Each row was made from one small tree. The marks that hang from a mark follow it in brackets, in alphabetical order. Every link used is in the known rows. Write each row's tree.
Known rows
Z[C[U[Q]]]: [ 0.27 -0.27  0.50 -1.45  0.80 -2.80 -0.84  2.16 -0.91 -1.08  1.81 -0.94
  2.48  0.90 -0.82  1.39  2.84  0.06 -0.83  0.14]
X[U[C G Q Y]]: [ 0.16 -1.49  1.50 -1.26 -0.78  5.14 -3.68  2.46 -3.26 -2.39  4.56  1.31
  1.65 -3.05 -1.18 -1.51 -3.19  1.26 -4.79  4.90]
Y[Z[C[U[Q]] G]]: [-0.05 -0.93  0.07 -2.05  0.05  1.82 -4.25  1.93 -4.14 -2.32 -0.88 -1.92
 -1.53  2.20 -1.81  0.84  3.20  0.87 -5.51  1.74]
C[U[Q] Z[G Y]]: [ 0.13 -0.64  1.08 -1.52  2.62 -2.99 -5.23  6.80 -2.96 -2.79  1.00 -1.27
  3.12  2.00 -1.49 -1.89 -0.49  0.01 -3.65  0.37]
Q[Z[C G Y]]: [ 0.27 -1.38  0.23 -1.77  1.55 -3.26 -5.85  2.53 -3.54 -0.41 -3.40 -1.35
 -2.86  3.95 -1.65  1.11 -0.89 -0.68 -0.32  1.32]
C[U Z[G]]: [-0.20  0.93 -0.28 -0.55  1.60 -4.39 -0.81  3.43 -1.81 -1.34 -0.80 -1.88
  3.27  2.60 -0.92 -0.14  1.17 -0.16 -2.19 -0.89]
Z[G Y]: [ 0.46 -1.59  1.32 -1.39  1.49  1.43 -4.44  3.16 -1.79 -0.49 -1.63 -0.20
 -1.67  2.66 -0.73 -1.75 -2.63 -0.39 -0.07  3.52]
X[U[G]]: [-0.16  0.00  1.28 -0.43 -0.84  0.63 -2.89  0.21 -0.89 -0.21  3.32  0.94
 -0.73 -0.63 -0.03 -1.03 -1.87  0.31 -3.66  1.86]
U[Q Y]: [ 0.38 -0.46  1.41 -0.34  0.25  3.27 -3.75  2.93 -0.83 -1.59  3.41  0.94
  1.02 -1.53 -1.84 -0.59 -2.79  0.80 -1.06  3.09]
Y[Z[C G]]: [-0.11 -0.55 -0.45 -1.64 -0.33  2.60 -2.60  0.36 -4.38 -1.25 -3.35 -1.90
 -3.04  2.97 -1.68  1.76  2.87  0.54 -3.33  1.51]
Z[C G Y]: [ 0.64 -1.45  1.16 -2.25  1.87 -0.36 -3.33  3.34 -3.16 -0.11 -2.88 -1.03
 -1.24  4.55 -1.48  0.81 -0.19 -0.71  1.92  3.36]
X[Z[C[U]]]: [ 0.20 -0.28 -0.14 -0.61  0.90 -1.00 -0.62  2.03 -1.71 -1.08 -0.91 -0.32
  1.13  1.94 -0.04  0.91  4.27 -0.73 -1.88 -0.84]
Z[C[U[G Q]] Y]: [ 0.80 -0.95  1.23 -2.56  1.73 -0.63 -4.08  3.74 -1.24 -2.96  2.36 -0.60
  1.61  0.99 -1.29 -1.04  0.58 -0.75 -0.99  1.78]
U[Q[Z[G]] Y]: [ 0.21 -0.71  1.27 -0.65  0.46  2.12 -7.62  3.89 -2.96 -1.26  1.49 -0.06
 -1.30  0.26 -2.69  0.22 -4.21  1.08 -2.67  3.77]
C[U[Q]]: [ 0.11 -0.62  0.82 -0.68  0.56 -1.04 -2.42  2.56  0.46 -1.78  3.70  0.00
  2.49 -1.13 -0.23 -1.45  0.54  0.57 -3.37  0.43]
Y[Z[G]]: [-0.25 -0.68 -0.33 -0.91 -0.53  4.09 -3.57  0.24 -3.37 -1.48 -2.35 -1.24
 -3.45  1.46 -1.10 -0.28  0.93  0.81 -4.80  1.67]
Q[Z[C[U[Y]] G]]: [ 0.18 -0.35 -0.06 -1.46  1.07 -4.23 -4.29  1.65 -2.16 -0.86 -1.52 -1.53
 -0.42  3.26 -2.01  1.51 -0.12 -0.33 -1.19  1.59]
Z[C[U[Q]] G Y]: [ 0.72 -1.93  1.83 -2.84  2.32 -1.59 -5.28  5.38 -2.75 -1.57  0.05 -1.12
  0.77  3.57 -1.58 -0.35  0.16 -0.24 -0.76  3.65]
Z[C[U]]: [ 0.24 -0.04 -0.16 -1.28  0.85 -4.36  1.11  0.53  0.01 -0.81  0.34 -1.01
  2.42  1.64 -0.45  1.20  3.26 -0.66  0.50 -0.39]
C[U[G Q Y[Z]]]: [ 0.35  0.01  0.73 -1.36 -0.11  4.58 -5.22  2.10 -0.62 -4.77  4.66 -0.21
  1.16 -2.10 -2.01 -2.69 -0.93  0.65 -6.15  2.97]

Which tree is each row?
[ 0.30 -0.16  0.58 -1.77  1.05 -2.42 -0.96  2.13 -1.96  0.03 -1.35 -1.88
  0.98  3.95 -1.11  1.87  2.06 -0.11  0.35  2.17]
Z[C[U] G]
[ 0.05 -1.83 -0.39 -1.24  1.21  2.13 -1.20  4.80 -5.26 -2.99 -0.68 -0.79
  3.43 -1.65 -0.85 -0.38  0.34  0.70 -2.50 -0.04]
U[C[Z[Y]] Q]
[-0.16 -0.38  1.53 -1.07 -0.65 -0.33 -6.71  2.29 -3.50 -0.52  3.78  0.25
 -1.69 -0.33 -1.23  0.86 -1.66  0.99 -5.43  1.47]
X[U[G Q[Z[C]]]]
[ 0.28 -0.47  0.01 -1.40  0.06  2.99 -2.76  0.69 -2.78 -2.08 -1.41 -0.68
 -1.33  1.91 -2.61  0.47  0.21  0.08 -1.85  3.64]
U[Y[Z[C G]]]
[ 0.36 -1.56  1.06 -0.71  1.44  3.64 -5.16  4.20 -3.26 -0.83 -2.46  0.29
 -2.23  2.79 -0.26 -1.46 -0.41 -0.52 -2.31  2.40]
X[Z[G Y]]
[ 0.37  0.37 -0.28 -1.08  0.05  7.28 -1.54  4.19 -5.25 -4.16  1.25 -1.01
  3.74 -2.77 -2.57  0.26 -2.17  1.06 -2.06  2.90]
U[C[Z] G Q Y]
[ 0.06 -0.06  0.19 -0.80  2.01 -1.92 -2.73  4.30 -3.46 -1.04 -2.72 -1.21
  0.68  3.15 -1.24 -0.40 -1.03 -0.56 -0.35 -0.04]
C[Z[G Y]]
[ 0.38 -0.71 -0.22 -1.88  1.49 -4.56 -4.90  1.43 -1.21 -2.37 -0.36 -1.06
 -0.45  1.64 -1.25 -0.49  0.15 -1.31 -1.68 -0.29]
Q[Z[C[U[G]] Y]]
[ 0.31 -0.90  1.00 -1.67  0.02  5.21 -5.88  3.27 -4.32 -2.59  0.75 -0.58
 -1.41  0.79 -3.22  0.75 -0.53  1.22 -3.72  4.35]
U[Q Y[Z[C G]]]
[ 0.45 -0.19  0.84 -1.66  0.45  2.76 -7.60  3.58 -3.89 -2.13  1.43 -1.07
 -2.27  0.09 -2.10  0.80 -1.93  0.35 -2.66  1.37]
U[G Q[Z[C Y]]]
[ 0.24 -1.30 -0.40 -1.42  1.41 -4.71 -4.32  1.15 -1.98 -1.03 -2.03 -0.63
 -1.57  2.01 -1.14  0.50  0.05 -1.14 -0.25 -0.69]
Q[Z[C Y]]
[-0.50 -1.29 -0.28 -0.54  0.01 -2.70  0.81  1.23 -3.36 -0.88  0.34  0.41
  2.85 -0.86  0.32 -0.38  0.81  0.30 -3.72 -0.38]
X[U[C[Z]]]
[ 0.66 -1.45  0.46 -2.20  2.17 -4.78 -1.34  2.07  0.18 -2.11  0.37 -0.27
  2.21  1.91 -0.56 -1.27  1.95 -1.59  0.48  0.57]
Z[C[U] Y]
[ 0.10 -1.89  0.06 -1.58  1.30  3.29 -2.54  5.89 -6.49 -2.50 -1.75 -1.36
  2.45 -0.19 -1.23  0.00 -0.44  1.04 -2.48  1.53]
U[C[Z[G Y]] Q]
[ 0.21 -0.33  0.41 -1.00  1.07  0.61 -2.28  3.35 -3.31 -0.46 -2.25 -1.01
 -0.04  3.85 -0.60  1.51  3.28 -0.27 -2.01  1.30]
X[Z[C[U] G]]
[-0.16 -1.09  0.99 -0.53  0.19 -1.74 -2.55  1.99 -3.23  0.30  0.46  1.21
 -0.51  1.87  0.20  0.98  2.81 -0.32 -3.90  0.27]
X[U Z[C]]
[-0.03 -0.52  0.33 -0.78  0.23 -1.16 -4.88  2.55 -3.23 -0.44  0.57 -0.86
 -1.23  0.36 -1.52  2.35  0.21  0.85 -2.29 -0.51]
U[Q[Z[C]]]
[-0.03 -0.18 -0.27 -1.08  0.53 -2.78 -4.01  1.26 -3.68  0.72 -3.41 -1.98
 -2.66  3.65 -1.61  3.08  0.23  0.03 -0.37  0.41]
Q[Z[C G]]
